Every row comes from one small tree of marks. The marks that hang from a mark follow it in brackets, in alphabetical order. Every link used is in the known rows. Which tree was each row made from?
Known rows:
X{J{L{C}}}: [ -6.4   5.3 -20.8 -30.8   3.9 -21.4 -11.0 -17.1  12.4  10.5 -12.9 -61.6
 -17.5 -14.3  25.9   5.8 -16.7   0.1  14.9  21.2  -9.5 -12.6]
U{A{H R}}: [ -8.2   4.7  26.1  21.8 -44.9 -14.7 -15.5  13.8   7.4  48.8  -8.2 -17.0
  -8.7  11.6  -5.3  28.1  -1.6 -11.7 -19.6  -6.4 -46.6  12.2]
B{F{M}}: [-19.9   6.4  16.2  18.3 -14.2  13.8  -5.6 -20.1 -13.7   3.7  48.8  23.0
  -3.4  11.8  -3.3   5.8  -5.6   3.8  -4.6  13.8 -13.6  10.9]
Q{B{F}}: [-10.0   2.8  20.6   7.9  -1.4  18.4 -19.5 -37.4   0.9   3.1  49.0  23.0
  -7.0   8.1  14.0   1.1  16.7   8.8   2.3   8.9 -14.7   6.7]
J{H}: [ -4.0   0.7  32.5   0.9 -28.1  11.1 -16.8 -15.0   5.3  22.7   0.5 -31.5
  -3.2  16.3   6.1  19.2  12.4  -0.5   6.9   2.0 -19.8  23.9]
F{M{H{A{R U}}}}: [-20.0  14.5  16.3  19.2 -10.7 -11.5  -7.3   4.0 -28.0  23.7  22.0   0.1
  -9.3  24.7 -11.8  16.1 -13.1 -20.1  -6.3   9.5 -30.6  11.3]
L{C J{H{A}}}: [ -0.7   9.4  12.7 -29.2   9.2 -35.4  -2.2  12.1  19.3  18.1  -2.2 -38.1
 -18.9  11.4  32.5  -1.1  10.2   3.8  -1.5   6.0 -22.2  13.7]
X{J{L}}: [ -9.6   2.1 -16.0 -21.8   0.6 -10.1 -14.5 -19.7   7.1  12.2 -15.2 -55.0
 -11.6  -8.5  18.7  10.6 -19.8  -3.1  16.1  22.0 -10.9 -10.5]
U{A{R}}: [ -6.1   4.1  11.9  18.5 -40.2 -12.6 -33.0   8.4   7.1  42.1  -4.6  -0.8
  -8.5  -0.1   2.6  22.9  -0.6 -13.8 -16.8  -3.8 -41.6   9.1]
Q{B{F{M{H{A}}}}}: [-16.4   5.3  22.3  15.2   9.6  13.9  -9.0 -33.2 -16.0   1.0  57.7  26.7
  -7.6  17.8   6.0  -0.9   8.8   3.2   2.1  11.6 -16.4   7.7]
B{F{M{H{A{R U}}}}}: [-24.6   5.7  12.7  24.8 -10.6  -1.6  -7.9  -7.9 -24.2  13.9  39.5  19.7
  -2.5  21.4 -11.7  10.9 -12.2  -3.1  -7.1  10.7 -27.9  11.5]
X{J{H L}}: [ -9.0  -4.9  -4.8 -21.9  -1.5  -3.8 -12.6 -21.4   7.2  14.5 -18.6 -73.5
  -6.1  -0.2  19.3   9.8 -14.6   2.3  21.2  19.0 -10.9   0.7]
B{F{M{H{A{U}}}}}: [-23.3   4.9  15.0  23.0  -7.1   4.4  -3.9 -11.7 -25.5   9.0  40.1  17.7
  -5.1  20.0 -10.8  12.4 -10.0  -1.6  -4.0  11.3 -23.0  12.5]
F{M{H{A}}}: [-17.9  16.7  18.8  14.9  -4.9  -5.8   1.3  -3.8 -27.3  14.4  24.4   0.4
  -9.9  24.0 -10.9  14.3 -10.8 -17.6  -1.1  12.7 -20.8  11.0]
Q{B{F{M}}}: [-14.6   4.8  22.3  13.3   2.2  22.1 -13.8 -36.3  -7.9   0.1  63.3  28.0
  -7.0  11.2  11.1  -4.4  12.2   7.2   0.3  12.0 -11.7   8.2]
J{H{A} L}: [ -6.3  -4.0  20.5  -8.3 -14.1  -0.2 -13.8 -15.4   2.0  20.2 -16.8 -46.5
 -13.3   8.5  24.1  22.4 -10.7  -4.6  24.3   4.4 -20.6   4.7]
B{F}: [-13.3   3.0  13.8  10.9 -19.0   9.1 -13.7 -22.5  -1.5   7.7  28.6  16.4
  -3.6   6.8   0.7  13.4   0.8   6.1  -2.3   9.4 -17.6   9.1]
H{A{R U}}: [ -9.3  -0.9  14.6  15.3 -27.6 -23.5 -33.0   5.3  -8.0  41.0 -11.1   3.1
 -16.3  14.0   4.2  33.7  -9.7 -23.0 -10.2  -0.9 -54.7   7.0]
X{J{L{C Q{B}}}}: [ -3.5   8.3 -19.7 -33.0  20.7 -18.3 -12.3 -22.7  18.3   3.9  -2.0 -57.1
 -24.4 -21.9  40.0   1.4  -4.3   5.6  17.4  22.2  -3.8 -13.8]
M{H{A{R}}}: [-10.6  13.9  12.0   8.1 -10.9 -27.2 -11.9   2.2 -14.7  27.7  -8.9  -8.7
  -6.5  23.6 -11.8  25.2  -6.5 -19.3  -1.4   5.5 -35.7   6.5]

Write each row's tree:
[ -3.2   7.2   9.6 -25.0   3.4 -40.8 -10.9  20.7  19.0  27.3  -4.9 -38.9
 -18.2  12.1  31.3   0.7   7.6   1.2  -6.2   2.7 -31.9  14.2] : L{C J{H{A{R U}}}}
[ -0.8  12.7  10.5 -32.5   4.8 -29.1  -4.1  11.6  25.2  16.3   2.9 -42.9
 -15.4   7.6  32.3  -6.2  14.9   8.2  -1.6   6.3 -14.9  14.8] : L{C J{H}}
[ -3.7   8.1  11.8 -21.6  12.6   2.6  -7.0 -23.5  18.4   0.9  27.3 -44.9
 -24.8 -13.8  50.6  -3.5  13.6  18.2  23.8   8.1   3.4   2.5] : J{H L{C Q{B{F{M}}}}}
[ -5.4  12.5   1.9 -12.0   9.3   6.6 -18.7 -25.5  15.7   1.5  18.9 -12.0
 -24.2 -19.2  40.7   8.0   4.6   6.8  19.4  11.8  -1.2 -11.2] : J{L{Q{B{F}}}}
[ -3.1   2.5 -10.7 -33.1  11.6 -15.9  -9.1 -18.6  18.5   9.2 -14.7 -80.2
 -18.3 -15.1  36.5   5.6  -4.0   8.7  21.3  18.7  -5.0  -2.1] : X{J{H L{C Q}}}
[  4.7  16.8  10.6 -33.9  29.7 -37.5  -1.6  13.0  30.8  11.1   0.9 -37.9
 -31.8  -6.5  52.7  -0.3  24.5   9.8   0.8   7.5 -13.0  12.5] : L{C J{H{A}} Q}
[  3.0  14.9   7.5 -30.0  24.1 -43.4 -10.5  21.7  30.1  20.3  -1.8 -38.5
 -31.2  -5.8  52.0   1.6  21.8   7.2  -3.7   4.5 -22.7  13.1] : L{C J{H{A{R U}}} Q}
[ -4.8   2.7  17.8 -12.5   5.8  16.2 -16.2 -27.8  16.5   5.0  14.1 -38.4
 -16.1  -7.7  42.0   7.1  11.9  14.8  27.1   7.4  -0.8   4.8] : J{H L{Q{B{F}}}}
[ -5.9  21.1  -5.9 -21.3  20.1 -10.5  -6.1 -18.8  13.1  -3.0  30.0 -22.2
 -30.9 -20.9  43.8  -2.5   5.4   9.6  17.7  13.0   3.6 -12.9] : J{L{C Q{B{F{M{H}}}}}}
[  1.4  20.7  -7.4 -28.6   1.6 -17.4 -13.6 -10.0  25.4   7.1   0.3 -35.3
 -34.8 -28.9  47.2  10.2   3.5   3.3  16.7   9.6  -1.7 -13.8] : J{L{C Q}}
[ -0.8   9.0  25.3 -15.3  37.2  -6.9 -11.9  -4.2  19.7   8.5  15.4 -16.1
 -20.6   6.4  46.3  -0.6  28.5   8.1   6.3   9.7 -13.3  15.8] : L{J{H{A}} Q{B}}
[-17.6   2.5  21.8  18.1   7.5  13.8 -13.7 -28.7 -17.6   5.6  55.1  24.4
  -9.3  17.8   6.4   2.5   8.2   2.3   0.8   9.1 -21.8   9.1] : Q{B{F{M{H{A{U}}}}}}
[ -8.3  10.0  22.9  -9.4  37.9   5.9  -7.3  -8.5  16.4  -0.6  42.3  -6.2
 -13.5   6.5  41.1 -12.2  27.9  18.3   3.9  13.5  -3.0  18.2] : L{J{H} Q{B{F{M}}}}
[ -1.6  14.4  18.8 -18.4  18.8  -8.8 -10.9   7.9  25.2  12.5   1.6 -29.4
 -16.3   2.2  37.3   4.7  22.5   7.7   3.6   9.9  -8.7  18.2] : L{J{H} Q}
[ -0.2   7.0  10.9 -25.4  10.4   0.3 -11.2 -24.9  24.5   3.2  17.6 -48.2
 -24.8 -15.9  52.2   0.3  16.9  19.1  25.5   5.9   1.5   1.6] : J{H L{C Q{B{F}}}}
[ -2.1  16.9  12.6 -28.3  44.2 -17.0  -0.1  -3.4  28.0  -3.7  46.7 -19.7
 -26.0  -5.9  56.2 -21.9  34.7  25.3   1.7  11.5   0.3  13.8] : L{C J{H} Q{B{F{M}}}}
[ -2.9  -1.3  -8.3 -30.4  16.0 -22.1  -7.6 -17.7  13.0  11.0 -19.7 -75.7
 -21.6 -11.6  37.1  10.4  -8.8   4.0  21.4  18.6 -12.1  -2.8] : X{J{H{A} L{C Q}}}
